Each row was made from one path, in order. Every step used is in the known rows, and no mark comes twice. Write each row's path.
Known rows
sutafe, kani, velep, zosev, kodilun: [ -3  15  37 -14   1   1  -3   9  10   1 -13  35 -50  -8  37 -37 -19 -13
 -34  16  13   5 -20  13   6   0   5  -1 -44   7   5  26  -6  41 -19  10
   7   5 -19 -38 -15 -17  -6  -5 -24  19   1  -2]
velep, zosev, kodilun: [-11   8   6  -3  13  -2  13  -2  -9   4   6  13 -21  -6  29   4 -15  -6
  -6  12  -6 -13 -41  -2  24  12 -14   7   1   1  -6  10 -10  29 -15   6
  33 -10 -25 -24  16 -17  22  -1  13   8  -8   9]
kodilun, kani: [ -5  14  -1 -13 -17  26  -7   1 -25   5  22 -24   0 -17  -5  23  15  28
  17 -20 -15 -16  48  -4 -16   1  11  19  22 -40  -7 -26  -3 -17  -5   1
  -3 -14  17 -32  48 -12   3   9  15 -32   0 -13]
sarob, kani, velep, zosev: [ 20   8 -16 -20   2 -13 -15  -4  -5  35  -9  41 -11  -8   4 -10 -23 -18
   2   3  -7 -16   2   1  -3 -22  13 -20 -27   1 -13   1   1  13  -1  48
  -5  16 -36   7 -28   7  -7  -4 -23  14   2 -16]
velep, kani: [ -4 -10  13 -13  -3  10  21   7  10   2  15 -20  19 -10  11  -4  26  -3
 -12  -4  -1   6   9   8  -3  15  11 -12   9 -26   8   1  -8 -11  11  -8
   3  -2  14 -12  30  15   0  -2   7 -31  -3   1]
kani, sutafe: [-23  19 -21  11   3   9   2   2  28   8  12  -4  34  -2 -13  22   0  -5
  17 -38  -6   2  11   6  -6  15  -2  23   1   1 -17 -22   5 -15 -13  -8
   3  16  26  -3   2  17  22 -11  28 -25   2  27]
zosila, zosev, kodilun, kani, sutafe: [-32  27  -9  -2  -9  30 -27  22  18 -11  -6 -12   1 -10  13  31  -8  13
  -1   9   2   6 -21 -31  31  11  20  51 -10  19 -17  53   7  16 -19  -9
  33   2  39 -38  16 -10  -4  -5  36  -2  -3  13]
sutafe, kani: [ -3  -4  25   5 -13 -10  18  26   6  -3  15  -5   0  -6  10  -8  10   4
  -6 -25  10  23  14  27  -1  -3   3 -11  -7 -24  25 -38  -4 -19   7  -4
  -3   8   4 -29  19   0  -2 -14  12 -28  12  -7]
zosila, zosev, velep: [  0 -21  23  -1   2 -14   3   3 -24  -1 -12  -5   7   1 -14  -4  20 -27
  38  13 -16  -6  -8   4  21  16   1  -5   3   3  11  -4 -12  21  19  19
   3  42   6   0  -6  14  10  11  29  17  -3  24]
kodilun, zosev, sarob, kani: [ 25 -11  -7  32   4 -19  11   5   3  -3  14  -2  16  26  -1 -28 -21 -17
 -21 -31   2  35 -10 -16  10 -29 -12 -18  12  20 -12   9 -18 -14  25 -34
  11 -29 -30  39 -10  -9   2 -14 -17 -15  -6 -28]
kani, kodilun, zosev, sarob: [ 17 -10  14  33   4  13  15 -15  12 -38   8 -25  16  29 -17 -13  -7  -2
  -7 -10   3  24  -9 -26 -28 -13 -20   1  22   9 -10 -17  10 -19  11 -62
  -5 -29  -5  45 -15   2  17   5 -29   6 -20 -10]
kodilun, zosev, sarob: [ 10   0   8  33  13   1   4 -16  -2 -16  10  -2  13  24  -1 -21  -6  -9
  -4 -35  -8  14  -1  -3   1 -10 -25 -15  36  22 -26 -12 -23 -11  11 -45
  -4 -26 -19  26  -2 -12  19  -6 -15   7  -8 -13]
sarob, kani: [ 14 -14 -11  -5 -11 -33  22  19   1  32  31  -2  17  -3  -2   2 -16  -9
  -7 -16 -16  12  11  11   7 -15   0 -11 -13 -24  15 -29   1  -8  18   6
  19   2 -10   1  12  12   9  -6  19 -40   5 -20]
sutafe, kani, velep: [  3  -3  22  -5 -16   4   3   5  18  16  -4  21  -4 -12  -3 -36   0  -5
 -15 -13  -7   7  39  29 -15  -7   1  -9 -23 -20  13 -29  -3   4  -2   9
 -17   9   6 -27  -4  -4   2  -4 -16   3  14  -1]
sarob, zosev, velep, kani, kodilun: [ 16 -58  37 -17 -13 -18  -8  30  -6 -40   1 -55  31   8 -15 -26  42 -23
   4  55  22   8 -14 -30 -18  27  31  26  -3 -20  21  11  24   7  18   3
 -39   8  27   7   9  17 -21  34  -3 -14 -28  11]
sarob, zosev: [-16 -39 -16 -12   7 -20 -14  -6 -15   0  10  -8  23  -7   9  -8  -3  -4
  25   1  -8 -15  12   9  13  19   6  16  31  -6 -19 -39   5 -26  22   5
 -21  11 -11 -12  31 -26  12  14  23 -13  -1   8]
zosev, sarob: [ -2 -11 -11  24  13  -2  15 -26  -7  12  11  -2  -9  -3   9 -17 -10 -22
  -5 -19 -25  -9  12   9  -9   2 -18 -19  25 -11  -2 -19 -23 -14  17 -41
  26 -12 -12   7   3  -1  20  -5   0 -15  -4 -10]
zosila, zosev, sutafe, kani, kodilun: [-17 -23   3 -14 -14  10  18   3  22 -11 -20 -14 -11  24 -13  44  16  35
  11  16  30  29 -25   8  -6 -11   8 -20 -21 -11  59 -32  30 -39 -15  27
   4  20  28  18  -7   7 -19   1  11  20   9  19]
zosila, zosev, sarob, kani: [  5 -21 -19   9   8 -22   1  -8  -6  22   2  18 -14  -4  29 -12 -37 -37
  -4   2  -3  23 -24   2  21 -31   4 -38   1  -1  17  20 -15 -14  33 -13
  36   6 -17  31 -25  -1 -15 -22   3   2  -3 -19]
zosila, zosev, sarob, kani, kodilun: [ 11 -29  -5   9  -2 -17  14 -12  -7   8   8 -12  -3  -6  10   4 -34 -30
  -9  23   0  26 -27 -20  -3 -35  10 -24 -17 -12  31  10  19 -15  37 -22
  27   3   2  57 -30  13 -12 -11 -12   2 -19 -19]
sutafe, kani, velep, zosev: [  1  28  24 -14   3   4 -14   0  -1   2 -15  37 -30 -12  25 -24   0 -12
  -5  -4  14  -6  13  17  -9  -8  11 -21 -29   0   4  -8  -3   8 -12  36
 -27  17 -16 -14 -26   3 -19 -13 -30  25  17  -3]
zosev, sarob, kani, velep: [ 24  -6 -16  15  -3 -18   8 -17   6  44   2  24  -5  -4   0 -51 -46 -36
 -27   2 -13  -8  23   7 -16 -25   6 -31 -20 -11  -5   7 -19  10  22 -25
  10  -5 -19  26 -33   3   6  -2 -34 -11  -4 -24]
zosila, zosev: [-22  -9 -13  -6  -2  -4   2 -11 -10  13  -3  15   8  -1  10  20  -3  -8
  27  -3 -12  -1   2  17  23   5  -1  -4  12  -2   9 -23  -1 -12  21  14
  10  26   1   0   5  -6   3  -8  28  16   0  15]
kani, velep, zosev, sarob: [  4  22 -16  11  29  16 -12 -41 -27  18 -23  39 -36 -12  17 -29 -16 -34
   5  12  -6 -37   5   6 -18   3  -6 -34   6   6 -27   8 -20  12   0 -12
  -8  -2 -25  19 -35   0   4  -2 -42  39  -2  -1]
kodilun, zosev, sutafe, kani, velep: [ -3   4  12   7 -11   7   1   0  42  -9 -32  21  11  44 -35 -13  16  36
 -18 -24  20  25  15  17  -2  -2 -10 -16  -8  29   4 -24 -11 -11 -26  14
 -46   5  -5   1 -18 -13  -4   8 -23  25  23  13]
sarob, zosev, zosila: [  4 -29 -41  -1  17 -36 -10  -7 -12   0  17  13  18 -14  -1 -10  -6  23
  21 -10  12 -13  11  33  20  20 -25  26  52  11 -15  -9  17 -11  18   5
 -28  -6 -12 -23  25 -28   1  -5  11  -9  29  -5]

Write each row's path
[ 11 -25  48 -23 -12   4  10  24   0 -28  -5 -38  10   5 -17  -7  53 -24
   1  57  10  25 -26 -21  -5  14  30  -4 -18 -11  39  42  19  22  15  16
 -12  19  41  15 -18  40 -21  12   6  17 -25  17] : zosila, zosev, velep, kani, kodilun
[ -5   8 -28  11  -8 -18   2  24  25  23  25  -7  35  -4 -11  19 -18 -12
  -4 -36  -2  24  -2  -2   1  -8   9   9 -26  -5  -3  -5  13 -14  -2   3
  23  10  15  12  -7  27  -1 -16  27 -45  -4   3] : sarob, kani, sutafe
[-40  -2  -9  -3  -6   7 -46  27   6 -17   7 -21  22   4  17  20  -6  14
   1   9  12  -8 -16 -32  22  28  25  74   0  18 -42  30  15   1 -22 -17
  -2 -11  29 -39  42 -29  -1  15  27 -31  -6  -2] : sarob, zosev, kodilun, kani, sutafe
[ -4   3  16  -9 -22  22   5  13  -6   5  22 -27 -10  -9   8  12  -1  26
 -17   1 -20 -14  14  -8   5   8   4  36   0 -27  -2  11  -6  18 -12 -19
  33 -27  12 -49  55 -18  12  16  23 -29  -5 -12] : zosev, kodilun, kani
[ 28 -30  55 -11 -21   4  22  27   5 -28   9 -59  17   2 -25 -12  52 -18
  -7  39   6   9  -2 -22 -26  15  20   4 -17 -43  39  16  13  20   3  -7
  -9   5  37   5  -1  43  -7  27  -6 -22 -30   8] : zosev, velep, kani, kodilun
[ 16   9 -18  21  28 -24   5  -6 -29  20   8  13 -31 -14  31  -8 -26 -30
  -9  -6   2   1 -23  -5   4 -23   0 -44 -11   0   2  20 -19 -12  10  -9
  30 -12 -43  34 -16   6 -21 -15 -15  -7  -7 -27] : velep, zosev, sarob, kani
[-11  -7  -9  16  24   1   7 -30 -17  11  -6  13 -18  -4  26  -9 -10 -35
  18   0 -15  -7 -13  12  16  -4  -7 -25  19   9   7   1 -22 -11  24 -24
  23  15  -8  21 -13  -6   3 -10   9  18   1   2] : zosila, zosev, sarob
[ -2   5  25   6  -5  -4  -3  36  24 -18  -1 -33  35   2 -27 -15  50 -24
  -7  -1  12  12   1 -15  -5  27  23  15 -19   1  12  44 -11  30 -19  -1
 -12  18  47  -8  -6  46  -6   1  13 -34 -20  21] : zosev, velep, kani, sutafe
[  6  20 -24   4  33 -18  10  -5 -20   6   9  27 -26 -29   3  19   4  24
  12 -17  12 -19  -4  32   8   6 -43  -2  27  15  -6   1   5   7  -7  27
  -2 -13 -20  -8  -1   5  -5 -21   1   5  22  -3] : velep, zosev, zosila
[-20  36 -13   2 -15  31 -20  15   5  -3   4 -26  25 -13 -11  44  15  28
  18 -32  -4 -12  29 -13 -15  15  16  41   1  -2 -22  -3  -2 -18 -23  -7
  -3  -1  42 -24  31  14  -1  -3  28 -37   0  -2] : kodilun, kani, sutafe
[ 10  29 -27  -4  28  -4 -13 -25 -13  18 -12  62 -19 -35 -12  -6   0  13
  10  -3   4 -37  19  30  -6   5 -26  -1   7  22 -19  19   6  23 -10  32
 -19  -4 -18  -9 -32   0   2 -13 -29  29  20   2] : kani, velep, zosev, zosila
[ -9  10  17 -25 -23  38 -29 -11  -3  11 -13  21 -15  -8  10  -3 -18  11
  -9  36 -21 -26  11 -11  17   2  24  28 -12   5 -18  36  -5  36 -11   7
   7   3  19 -37   9 -27   5  15   2  25   1  -1] : zosila, zosev, kodilun, kani, velep
[  2 -20  46 -13  -6  -8   1  22 -11 -18 -15 -12   6  -2  -2 -20  50 -31
   8  32  -1  13 -11  -2  24  15  28  -9   1  -5  21  38 -14  29  17  18
  -7  23  20  -4  -4  26 -17   9  14  11 -10  19] : zosila, zosev, velep, kani
[-25   6   9 -14 -16  15 -16   8 -13  -6   4  -6 -14  -8  22  21  -6  21
  -4  18 -19  -8 -15 -11  24   5  19  25   2 -11   2  25  -8  16   3  -1
  29 -13  17 -40  47 -27   1   6  29   2  -6 -10] : zosila, zosev, kodilun, kani
[-10  16 -27 -15  20  22  -6 -42   2  22 -42  34 -17  17 -15  20  10  20
  19   9  -7 -43   3  18 -14   9  -6 -30  -4  13 -16 -12 -12  -4 -38  42
 -18  17 -26  18 -25  -4  11  19 -11  53  17  28] : kani, velep, zosev, sutafe
[ 11 -10  14   5 -15   9  20   0  18 -39  13 -26  40  27 -29  17   7  23
  -4 -13   2  18  -4 -20 -16  -3 -18  21  12   4  -7 -44  27 -17   7 -17
 -23  -6   7  27   0  13  23  14 -10   7 -14  11] : kani, kodilun, zosev
[ -2  21  -6 -14  12  12 -13 -29 -14  21 -13  36 -16 -14  -2  -4  -7 -10
  14   1 -15 -38  12   7 -21  11  -1 -14  -6  -3 -25 -12  -8   8 -12  33
 -15  14 -17  -1 -20  -1  11   3 -19  35   3   9] : kani, velep, zosev
[-28 -12  -5 -10  -5   2   6   2  17   2 -20   5 -16  16   7  31  17  24
  12  -5  15  23 -13  30  24  -4  -2 -32  -2   4  39 -14   0 -36 -11  29
   4  27   7  -1  -2  -9 -18  -4  28  15  27  17] : zosila, zosev, sutafe, kani
[ 17  56 -12 -19   9  19 -37 -13 -26   7 -19  36 -32 -39 -14  15  14  45
   9  -2   9 -50  37  11 -16  -3 -11  19  15  10 -25  25   7  19 -22  32
 -25 -21   2 -27   1  -9 -24  -9 -33  13  25 -27] : kodilun, kani, velep, zosev, zosila
[ -7  10 -13  21  36   5   3 -23 -28   1  -7  12 -30 -10  31  -6  -5 -25
  11  -9  -3 -17 -12   1  -5  -6 -14 -28  15   2  -7  -4 -23  -8   0 -15
  18  -6 -28  19 -10  -2  -2 -10 -16  12  -4 -11] : velep, zosev, sarob
[ 21 -20 -23   4 -23 -13  30   6  31  -7   3 -32  34  57 -54  43   4  49
  -8  -6  15  40 -24 -23  -8 -23 -15 -16 -12   7  21 -26  28 -30 -12   7
  -6 -10 -11  54  -6  14   5  15  -3  -5  -8   1] : sarob, kani, kodilun, zosev, sutafe
[  5  24  26  13  23   8  -7 -12 -14   4 -23  38 -54 -11  32 -48  -9 -32
 -13   3   8  -5   3  11 -21 -17   6 -38 -24   9  -3  14 -15   3  -5  -6
 -11  -4 -19   4 -40   1 -20 -17 -55  20  11 -18] : sutafe, kani, velep, zosev, sarob
[ 31 -26  -7  19  -9 -12  31  -2  -1  12  23 -30   6  -2  -3  -7 -33 -22
 -25   2  -4  20 -12 -13 -29 -32   0 -18 -21 -29  28  -5  17 -10  21 -39
  35 -14  -3  45 -22  20  -5  -2 -20 -29 -24 -29] : zosev, sarob, kani, kodilun
[-34  53  -3   5   6  26 -20  22   1 -15  -4  -9 -19 -12  24  44   2  15
   0   0  12 -11 -26 -31   6  11  16  48 -19  19 -23  46   0  21 -37   4
  28 -20  18 -33  21  -4  -9   1  15  -9  -7   1] : velep, zosev, kodilun, kani, sutafe
[ -9  -5 -18  11   0   3  19 -13  28 -10 -10  -6  34  54 -36  25  26  47
   8 -28  -1  13  -2   5  10  10 -32 -10  35  31 -12 -38  -6 -26 -24   7
 -17  -7 -11  13  15 -17  23  16  18  14  14  23] : kodilun, zosev, sutafe
[-12 -17   7 -19 -24  16 -40   1  -5   9  -7  10  -6  -3  16 -27 -20  14
 -12  36 -12 -33  16 -14   5  20  31  51   1  -7 -39  23   6  27  -7  -3
 -21 -16   2 -44  41 -54   2  35 -10  -1  -6  -8] : sarob, zosev, kodilun, kani, velep
[ 29   0  -2  16  -3  -8  24  -3  17 -36  23 -13  27   9 -47  11  13  47
  -5 -24  18  19   2   1 -15  -7 -49  29  28  18  -4 -16  38   0   5 -15
 -25 -30   8  14 -14  11  19 -15 -20   4   8   0] : kani, kodilun, zosev, zosila
